What can hang from each mark:
K229: K635
K635: K10 K39 K63 K229 K449 K501
K449: K635
K417: K635
K61: K635
K2: K334 K635
K501: K635
K10: K635

Every row comes from one small tree of marks. Brackets hold a mark, then the marks that hang from it, in the order of their numbers. Every link used is in the known rows. Which tree was each row made from?
Known rows:
(K501 (K635 K10 K449)): [-0.02  0.43 -0.18 -0.50  0.21 -0.27  1.65 -1.18  0.22 -0.92  0.22 -1.51
  1.15 -0.08 -0.91 -1.51 -0.87 -1.47 -0.90  5.20  0.50 -0.14 -1.07  0.57
  0.90 -1.95 -1.48]
(K449 (K635 K229)): [ 0.09  1.65 -1.03 -1.31  0.66 -0.72  0.18  2.67  1.74 -0.65  0.78 -0.49
  2.11  0.11 -0.37 -0.97 -0.47  0.91  1.01  3.48  1.36  2.26 -0.02 -0.38
  0.18 -1.97 -0.32]
(K501 (K635 K229)): [ 0.08  0.28 -1.67 -0.71 -0.08 -0.27  0.06  0.23  0.88 -0.28  0.62 -0.44
  1.14 -0.36 -1.00 -1.57 -0.99 -0.67  0.57  2.85  0.66  0.80 -0.35 -0.83
  0.48 -1.86 -1.36]
(K10 K635): [ 0.12  0.53 -1.05 -2.53 -2.31 -0.59 -0.83 -1.37  1.62 -0.69  0.69  0.35
  0.53 -2.18  1.35 -1.51 -1.62 -0.43 -1.19  0.51  1.29  2.43  0.19  0.91
  0.28 -2.22  0.19]
(K449 (K635 K10 K39 K501)): [-2.48  1.73 -1.37 -0.75 -0.24  1.27  1.02 -1.66  1.06 -0.59  0.23 -1.31
  1.20 -0.13  0.19 -0.22 -0.34 -1.88 -0.95  3.84  1.05  0.36 -0.79 -0.11
  1.12 -1.88  2.03]
(K501 (K635 K39 K229 K449)): [ 0.02  0.47 -1.32 -0.47  2.51  1.21  1.01 -1.05 -0.05 -0.51 -0.48 -0.03
 -0.20 -0.44 -0.07 -1.74 -0.17 -2.21  1.45  2.36 -0.36 -0.48 -0.19 -0.75
  0.80 -0.96 -0.27]
(K10 (K635 K39)): [-0.73  0.69 -1.79 -2.21 -2.69  0.96 -0.62 -3.24  0.95 -0.65 -0.04  0.11
 -0.07 -2.39  2.07 -1.50 -1.50 -1.67 -0.82 -0.96  0.95  1.62 -0.03  0.24
  0.48 -1.55  1.86]
(K449 (K635 K39 K63 K501)): [-1.42  1.11 -1.38 -0.69 -1.58 -0.29  0.07 -1.06  1.32  1.11  0.40  1.71
 -0.37 -0.46  0.34 -0.59  0.00 -2.67 -0.92  1.79  1.32  0.28 -0.43 -1.42
  0.36 -1.69  2.46]
(K229 K635): [ 0.15  1.18 -1.84 -0.80 -2.72 -0.21 -0.05  0.74  0.81  0.08  0.27  0.53
 -0.69 -0.16  0.86 -0.26 -1.19  0.04  0.08  2.78  2.96  2.55 -0.74 -0.21
  0.63 -2.17 -0.12]
(K61 (K635 K10)): [-0.51  1.65 -0.80 -0.81 -4.18 -1.03  0.92 -1.65  2.42 -0.65  0.47 -1.81
 -0.47  0.44  0.80 -1.37 -1.08 -0.13 -1.14 -0.71  1.66  1.92 -1.71  0.70
  0.27 -1.56 -0.56]
(K635 K10 K39 K63 K229 K449): [-1.05  0.37  1.16 -0.51  3.12 -1.23  1.84 -2.17  0.76  0.02 -0.80 -1.44
 -0.46 -0.74  0.98 -1.28  0.59 -1.36 -1.06 -0.92  1.14 -0.10 -0.60 -1.82
  0.17 -1.09  0.46]
(K2 (K635 K39 K63 K229)): [-0.89  0.74 -0.76 -0.45 -3.76 -1.00 -0.20 -2.66  2.21  0.62 -0.26  0.50
  0.77 -1.03  2.04 -1.54 -0.09 -1.31  0.02 -4.05  1.92  0.88 -0.38 -3.12
 -0.06 -1.62  1.23]
(K2 K334 (K635 K449)): [ 0.93  1.65  0.22 -0.75 -1.64 -0.48 -0.86  0.13  0.80 -0.36 -0.32 -0.18
  1.81 -0.33  0.50 -1.05 -1.50 -1.25  0.90 -0.89  1.86  0.72 -0.32 -0.01
  0.40 -2.20 -1.77]
(K635 K10 K63 K229 K501): [-1.92 -0.12  0.79 -0.75  2.57 -2.17  0.76 -1.44  2.00  0.76  0.85 -0.72
  0.17 -0.85  0.40 -0.66  0.34 -0.81 -2.15  0.08  1.91  0.69 -0.08 -2.19
  0.16 -1.96 -0.36]
(K501 K635): [ 0.17  0.42 -2.23 -0.71 -3.78 -0.12  0.04 -0.57  0.66 -0.19  0.59  0.16
  0.91 -0.38 -1.11 -1.44 -1.44 -1.71 -0.07  2.81  0.83  0.86 -0.94 -0.22
  0.73 -2.22 -0.73]
(K635 K10 K39 K449 K501): [-1.80  1.25 -0.48 -0.65  1.83  1.51  1.15 -3.08  0.62 -0.55 -0.32 -0.44
 -0.72 -0.58  1.12 -0.34 -0.09 -3.05 -0.81  0.09  0.63 -0.27 -0.61 -0.10
  1.09 -1.47  0.88]
(K229 (K635 K10 K63 K449 K501)): [-0.98  0.29  1.19 -0.36  3.14 -1.76  1.45 -0.86  0.78  0.93  0.17  0.73
 -1.98 -0.51  1.20  0.28  0.19 -1.00 -2.41  4.64  2.61  0.48 -0.61 -0.61
  0.54 -2.16 -0.32]
(K449 (K635 K10 K501)): [-1.70  1.60 -0.61 -1.14  0.21 -0.22  0.81  0.16  1.68 -0.55  0.96 -1.07
  1.79  0.19 -0.49 -0.13 -0.52 -0.72 -1.30  5.02  1.51  1.11 -0.62  0.46
  0.74 -2.47  0.28]
(K417 (K635 K10 K229)): [-0.92  1.35  0.53 -1.04  3.71 -1.42  0.83  1.30  0.78 -0.77  0.50 -2.53
  1.48 -0.77 -2.19 -0.69 -0.23  1.18 -0.91  0.21  1.87  2.39 -0.17 -0.75
 -0.26 -1.96 -0.45]
(K449 (K635 K10)): [-0.70  1.66 -0.67 -1.11 -2.00 -0.92  1.20  0.76  1.40 -1.02  0.53 -2.18
  2.73  0.34 -0.62 -1.01 -0.92  0.32 -1.03  4.90  1.79  1.72 -1.11  0.46
  0.51 -2.50  0.18]
(K2 K334 (K635 K229 K501)): [-0.96  1.31 -0.32 -0.69  1.25 -0.18 -1.60 -0.17  1.72  0.43  0.38 -0.20
  1.80 -0.70  0.68 -0.22 -1.12 -0.89  0.75 -1.60  1.98  0.86  0.36 -1.61
  0.61 -2.15 -1.52]
(K229 (K635 K10 K39 K63 K501)): [-2.52  0.14 -0.66 -0.13 -0.16 -0.24  1.08 -3.32  0.59  1.39 -0.28 -0.23
 -2.09 -0.81  1.69  0.11 -0.02 -2.11 -2.59  2.31  2.85  0.33 -1.09 -1.88
  0.96 -1.71  2.17]

Write each row's tree:
[-1.85  1.39 -0.03 -1.25  3.76 -0.31  1.00  1.21  2.03 -0.59  1.10 -1.65
  1.95  0.01 -0.29 -0.02 -0.02  0.43 -0.69  5.20  1.29  1.14 -0.07 -0.37
  0.63 -2.09 -0.33] | (K449 (K635 K10 K229 K501))
[-1.62  0.51  0.53 -0.47  1.56 -0.43  1.32 -3.54  0.84  0.59 -0.31  0.38
 -1.35 -0.85  1.22 -0.56  0.45 -3.26 -2.13 -0.52  0.99 -0.63 -0.56 -1.26
  0.55 -1.37  1.26] | (K635 K10 K39 K63 K449 K501)
[-1.87  0.82 -0.15 -0.99  2.98 -0.18  0.65 -0.75  1.84 -0.28  0.76 -1.43
  0.72 -0.59  0.45 -0.23 -0.14 -0.51 -0.99  0.71  1.51  1.08 -0.02 -1.09
  0.70 -1.99 -0.68] | (K635 K10 K229 K501)
[-0.94  0.47  1.03 -0.37 -3.91 -2.90 -0.17 -2.12  1.40  0.61 -0.19 -2.33
  2.64 -0.64  0.23 -1.17 -1.46 -0.85 -2.38 -1.08  3.00  0.51 -1.16 -1.76
  0.10 -2.46 -0.67] | (K2 K334 (K635 K10 K63))
[-1.26  1.75 -1.97 -0.62  0.14  1.37 -0.12 -2.17  2.32  0.21  0.17  0.68
 -2.76 -0.17  1.86 -0.74  0.07 -1.69  0.86 -3.36  0.55  1.02 -0.57 -0.79
  0.49 -0.62  0.80] | (K61 (K635 K39 K229 K501))
[-0.71  0.44 -0.52 -0.19  1.77  0.18  0.60 -1.73  0.23  1.52 -0.44  2.83
 -3.43 -0.75  1.95  0.24  0.19 -2.70 -0.62  1.76  1.93  0.09 -0.45 -1.24
  0.63 -1.26  1.50] | (K229 (K635 K39 K63 K449 K501))
[ 0.19  0.54 -0.47 -0.21 -0.45 -0.56  0.87 -1.22 -0.02  0.99 -0.99  1.76
 -2.66 -0.54  1.77 -0.67 -0.03 -1.80 -0.49  1.35  2.31  0.74 -0.83 -1.07
  0.42 -1.24  1.23] | (K229 (K635 K39 K63 K449))
[-1.54  1.56 -1.79 -0.41 -2.79  1.53 -1.53 -2.99  0.86  0.63 -0.40  0.14
  0.83 -0.86  1.26 -0.51 -1.42 -3.14  0.24 -2.98  1.78  0.02 -0.42 -1.29
  1.05 -1.76  0.80] | (K2 K334 (K635 K39 K501))
[-1.79 -0.07  0.10 -0.32  0.20 -1.81  0.90 -1.49  1.14  1.29  0.50  0.01
 -1.37 -0.64  1.00  0.20 -0.18 -0.80 -3.06  3.71  3.23  0.98 -0.86 -1.21
  0.62 -2.31  0.43] | (K229 (K635 K10 K63 K501))
[-1.76  0.95 -1.55 -0.41 -2.12  0.92  1.30 -2.12  0.19 -0.25 -0.77 -2.07
 -0.69 -0.35  1.53 -0.47 -0.91 -0.86 -1.09  2.69  2.84  1.43 -1.40 -0.59
  1.18 -1.73  1.69] | (K229 (K635 K10 K39))
[-2.42  0.84 -0.51 -0.50 -0.61 -0.65  1.20 -2.18  1.25  0.65  0.10 -0.61
  0.52 -0.41  0.08 -0.55  0.02 -2.24 -2.31  3.12  1.56 -0.07 -0.87 -1.37
  0.52 -1.76  2.37] | (K449 (K635 K10 K39 K63 K501))
[-0.87  0.39  0.42 -0.18  0.61 -0.93  2.02 -2.20  0.00  0.52 -1.04 -0.56
 -1.86 -0.56  1.67 -0.47  0.09 -1.37 -1.76  2.93  2.52  0.34 -1.29 -1.02
  0.56 -1.46  1.23] | (K229 (K635 K10 K39 K63 K449))
[-0.10 -0.18  0.86 -2.07  3.62 -1.10  0.24 -2.44  0.92  0.07 -0.36  0.91
 -1.19 -2.62  2.47 -1.71  0.02 -1.13 -0.79 -0.73  0.41  0.63  0.70 -0.86
 -0.23 -0.90  0.90] | (K10 (K635 K39 K63 K229 K449))
[-0.30  1.31 -0.50 -0.28 -0.85 -0.16  0.46 -3.17  1.85  1.10 -0.22  2.85
 -4.03 -0.24  2.02 -0.84  0.39 -3.37 -0.52 -3.19  0.55  0.07 -0.84 -0.51
  0.13 -0.54  1.05] | (K61 (K635 K39 K63 K449 K501))
[ 0.22  2.12 -0.77 -0.73  1.48  0.95  0.41  0.21 -0.40 -0.48 -0.39  1.06
 -0.69 -0.76 -1.23 -1.05 -0.26 -1.80  0.57 -1.73  0.84  1.55 -0.38 -0.07
 -0.03 -1.26  1.16] | (K417 (K635 K39 K449))
[-0.90  0.56 -0.16 -2.29  6.15  1.49 -0.26 -2.43  1.04 -0.47  0.00  1.23
 -1.50 -2.52  2.60 -0.70 -0.12 -1.79  0.02  0.20 -0.19  0.44  1.23  0.06
  0.61 -1.03  0.66] | (K10 (K635 K39 K229 K449 K501))
[-1.11 -0.86  0.29 -0.38  0.70 -2.52  1.36 -1.36  1.04  0.29  0.43 -2.16
  1.35 -0.56 -1.28 -1.78 -0.31 -0.57 -2.05  3.50  1.31 -0.01 -0.82 -2.05
  0.28 -1.94 -0.98] | (K501 (K635 K10 K63 K229))
[-2.60  1.16 -1.43 -0.65 -1.24  1.45  0.71 -3.47  1.02 -0.16  0.05 -1.17
 -0.23 -0.68  1.01 -0.45 -0.57 -2.85 -1.38 -0.68  1.26  0.22 -0.85 -0.88
  1.18 -1.72  1.65] | (K635 K10 K39 K501)
[ 0.17  0.68 -0.03 -0.55 -4.84 -2.32 -1.26 -0.98  1.36  1.13 -0.10 -0.04
  1.81 -0.71  0.44 -1.19 -1.54 -1.30 -0.86 -2.55  2.81  0.84 -0.68 -1.90
 -0.09 -2.27 -0.57] | (K2 K334 (K635 K63))
[ 0.89  0.38 -0.58 -0.72  2.93 -0.19  0.67  0.86  0.45 -0.58  0.26  0.23
  0.48 -0.31 -0.83 -1.29 -0.39 -0.86  1.12  3.83  0.11  0.22  0.02 -0.27
  0.57 -1.67 -2.04] | (K501 (K635 K229 K449))
[-1.01  0.01 -0.67 -0.60  1.05 -0.62  1.24 -0.72  0.76 -0.71  0.45 -2.86
  1.86 -0.36 -1.04 -1.53 -0.88 -0.24 -0.81  4.30  0.95  0.38 -0.71 -0.84
  0.73 -2.02 -1.44] | (K501 (K635 K10 K229))
[-0.85 -0.54  0.43 -2.23  3.26 -1.97 -0.89 -1.82  2.20  0.90  1.02  1.44
 -0.70 -2.78  1.77 -0.91 -0.26 -0.67 -2.04  0.13  1.10  1.42  1.21 -1.16
 -0.24 -1.80  0.08] | (K10 (K635 K63 K229 K501))
[-0.72  1.31 -1.48 -0.46  1.94  2.05  0.37 -1.23  0.05  0.31 -0.42  2.02
 -2.95 -0.44  1.94  0.42 -0.15 -2.47  0.58  2.39  1.62  0.64 -0.27 -0.14
  1.10 -1.37  1.09] | (K229 (K635 K39 K449 K501))
[-0.55  2.03 -0.92 -0.56  3.15  1.59  0.42 -1.73  1.98 -0.15 -0.16  1.38
 -3.29  0.06  2.00 -0.77  0.49 -1.94  1.42 -2.51 -0.03  0.62 -0.20 -0.04
  0.44 -0.32  0.04] | (K61 (K635 K39 K229 K449 K501))
[ 0.07  0.86  0.02 -1.08  0.33 -2.55  0.35  2.12  1.93  0.49  0.69  0.25
  1.50 -0.04 -0.41 -1.03 -0.04  0.57 -0.22  2.93  1.74  1.80 -0.19 -1.58
 -0.33 -1.87 -0.05] | (K449 (K635 K63 K229))
[-1.64  0.21  0.23 -0.66 -1.13 -2.00  0.63 -2.32  1.73  0.86  0.80 -0.07
 -0.01 -0.76  0.16 -0.60 -0.37 -1.85 -3.01  0.08  2.00  0.61 -0.68 -1.52
  0.37 -2.23  0.33] | (K635 K10 K63 K501)
[-1.52  1.70 -1.85 -0.99  2.40  1.35  0.06  0.37  1.44 -0.12  0.36  0.43
  0.55 -0.27  0.49 -0.31  0.11 -1.28  1.12  2.46  0.74  1.06  0.18 -1.01
  0.66 -1.42  1.46] | (K449 (K635 K39 K229 K501))
[-0.98  1.02  0.23 -0.60  3.33  0.22  1.28 -0.38  0.61 -0.12  0.14 -0.08
 -1.38 -0.16  1.23  0.52 -0.22 -0.71 -1.08  5.21  2.30  0.97 -0.50  0.48
  1.07 -2.11 -0.66] | (K229 (K635 K10 K449 K501))
[-2.59  0.91 -0.96 -0.79  2.42  1.25  0.79 -2.67  1.23 -0.29 -0.03 -1.77
 -0.07 -0.84  1.05 -0.30  0.06 -1.74 -0.61 -0.76  1.15  0.35 -0.23 -1.56
  0.99 -1.37  0.94] | (K635 K10 K39 K229 K501)
[ 0.19  1.96  0.02 -1.04  4.01  0.12 -0.17  1.50  0.46 -0.09  0.95  2.26
 -0.86 -0.73 -1.81  0.01 -0.03 -1.40 -0.09 -0.03  0.82  1.66  0.38  0.43
  0.02 -1.97 -0.42] | (K417 (K635 K449 K501))
[-0.12  0.39  1.01 -0.79  4.56 -1.74  0.24  0.13  1.70  1.00  0.61  2.27
 -1.31 -0.83  0.67 -0.41  0.73 -1.43 -0.37 -0.49  1.00  0.46  0.67 -1.58
 -0.07 -1.56 -1.00] | (K635 K63 K229 K449 K501)
[-0.95  0.73  0.82 -0.27 -3.42 -1.03  1.23 -3.98  1.47 -0.17 -0.59 -0.49
  0.76 -0.80  1.88 -1.35  0.14 -2.22 -1.58 -1.80  1.68 -0.18 -1.08 -1.65
  0.38 -1.75  1.00] | (K2 (K635 K10 K39 K63 K449))
[-1.80  0.49  1.48 -0.72  5.56 -2.62  0.68  0.17  1.22  0.83  0.96 -0.71
  0.09 -1.32 -1.83 -0.35  0.63 -0.17 -2.60 -0.13  1.94  1.30  0.23 -2.14
 -0.44 -1.98  0.02] | (K417 (K635 K10 K63 K229 K501))
[-0.94  1.25  0.32 -1.04  2.20  0.09  0.96 -1.25  1.29 -0.51  0.58 -0.16
 -0.04 -0.29  0.31 -0.16 -0.32 -1.73 -1.22  1.56  0.97  0.48 -0.24  0.32
  0.89 -2.11 -0.79] | (K635 K10 K449 K501)
[-1.63  1.69 -1.33 -0.88 -2.42  0.61  1.36 -1.16  0.88 -1.01 -0.29 -2.47
  1.90  0.12  0.07 -0.95 -0.86 -0.99 -0.67  3.47  1.49  0.97 -1.31  0.06
  0.81 -1.85  1.85] | (K449 (K635 K10 K39))
[ 0.01  0.35  0.17 -0.43  2.25 -1.31  0.34  0.11  0.84  1.47  0.31  3.05
 -2.68 -0.51  1.21  0.22  0.06 -1.46 -1.00  3.18  2.37  0.97 -0.22 -0.72
  0.36 -1.98 -0.28] | (K229 (K635 K63 K449 K501))
[ 0.19  1.89  0.32 -0.68 -1.33 -0.90  1.51 -1.27  1.95 -1.05 -0.03 -1.17
 -1.01  0.62  0.92 -1.25 -0.57 -0.37 -0.72  0.06  0.98  1.40 -1.42  1.43
  0.34 -1.39 -1.34] | (K61 (K635 K10 K449))
[ 0.22  0.76 -0.35 -0.58 -1.72 -0.69  0.59 -1.82  0.62  0.59 -0.60  1.56
 -1.32 -0.69  1.00 -1.29 -0.07 -2.78 -0.42 -1.96  1.11  0.33 -0.69 -1.28
  0.10 -1.21  1.16] | (K635 K39 K63 K449)
[-0.23 -0.62  1.43 -0.37  3.77 -2.52  1.97 -0.96  0.51  0.05  0.16 -1.32
  0.67 -0.49 -0.87 -1.68  0.25 -0.81 -1.50  4.51  0.58 -0.66 -0.39 -1.36
  0.19 -1.62 -1.81] | (K501 (K635 K10 K63 K229 K449))
[-0.01  0.57  0.13 -0.63  2.01 -0.93  0.79 -1.16  0.82  0.42 -0.73  0.86
 -1.24 -0.74  1.21 -1.20  0.58 -1.78  0.35 -2.39  1.00  0.38 -0.12 -1.96
 -0.04 -0.88  0.50] | (K635 K39 K63 K229 K449)
[-0.64  2.09 -0.75 -0.69  3.71  1.49  0.05 -0.42 -0.14  0.00  0.16  2.05
 -1.73 -1.07 -1.11 -0.11  0.09 -2.71  0.30 -1.31  0.53  0.87  0.16 -0.18
  0.31 -1.35  1.29] | (K417 (K635 K39 K449 K501))
[-0.89  1.26  0.04 -0.63 -3.45 -0.93 -0.42 -1.45  1.21 -0.46 -0.25 -3.16
  3.12 -0.40  0.35 -1.08 -1.90 -0.61 -1.03 -0.44  2.68  0.93 -1.05 -0.63
  0.65 -2.51 -1.02] | (K2 K334 (K635 K10))
[-1.66  0.32 -0.55 -0.37 -3.62 -1.12  1.15 -3.57  0.95  0.39 -0.46 -1.52
  0.04 -0.82  0.71 -1.42 -0.45 -2.12 -2.28 -1.62  2.01  0.49 -1.39 -1.84
  0.40 -1.62  1.97] | (K635 K10 K39 K63)
[-0.17  1.05  0.29 -0.66  1.20 -0.55  1.62  0.10  0.34 -0.64 -0.23 -1.16
 -0.45  0.10  1.00 -0.28 -0.64  0.31 -0.72  5.03  2.58  1.60 -0.99  0.67
  0.75 -2.08 -0.91] | (K229 (K635 K10 K449))
[-1.52 -0.22 -0.81 -1.75 -0.76 -0.38 -0.77 -4.30  1.35  0.98  0.26  1.89
 -1.47 -2.90  2.28 -0.99 -0.73 -2.92 -2.50 -1.42  1.00  0.46  0.22 -1.01
  0.20 -1.54  2.39] | (K10 (K635 K39 K63 K501))
[-0.71  0.79 -0.18 -1.02  2.44 -1.93  0.08  1.66  2.04  0.92  1.05  1.36
  0.62 -0.30 -0.19 -0.47  0.43 -0.42 -0.54  3.06  1.47  1.26  0.38 -1.61
 -0.09 -1.93  0.17] | (K449 (K635 K63 K229 K501))
[-1.51  0.86 -0.80 -0.62  2.14 -0.42  0.36 -0.15  1.56  0.96  0.29  1.21
 -0.09 -0.56  0.48 -0.67  0.59 -1.61 -0.26  1.67  1.10  0.31  0.06 -2.08
  0.17 -1.34  1.71] | (K449 (K635 K39 K63 K229 K501))
[-1.84  0.62  0.10 -0.77  1.01 -1.60  1.75 -0.89  1.24  0.07 -0.34 -2.40
  1.52 -0.25  0.08 -1.30  0.34 -0.31 -1.20  2.79  1.59  0.43 -0.71 -1.91
  0.16 -1.52  1.67] | (K449 (K635 K10 K39 K63 K229))
[-0.04 -0.41  0.82 -0.29  0.15 -2.25  1.86 -1.84  0.40  0.04  0.12 -0.75
  0.48 -0.38 -1.02 -1.62 -0.41 -1.83 -2.32  4.31  0.77 -0.67 -1.06 -0.59
  0.37 -1.97 -1.08] | (K501 (K635 K10 K63 K449))
[-1.00  1.74  0.90 -0.71  6.25  0.29  1.61 -0.19 -0.22 -1.08 -0.55 -2.13
  0.19 -0.85 -1.31 -0.90  0.65 -0.32 -0.02 -0.51  0.85  1.20 -0.04 -0.66
  0.05 -1.05  0.39] | (K417 (K635 K10 K39 K229 K449))
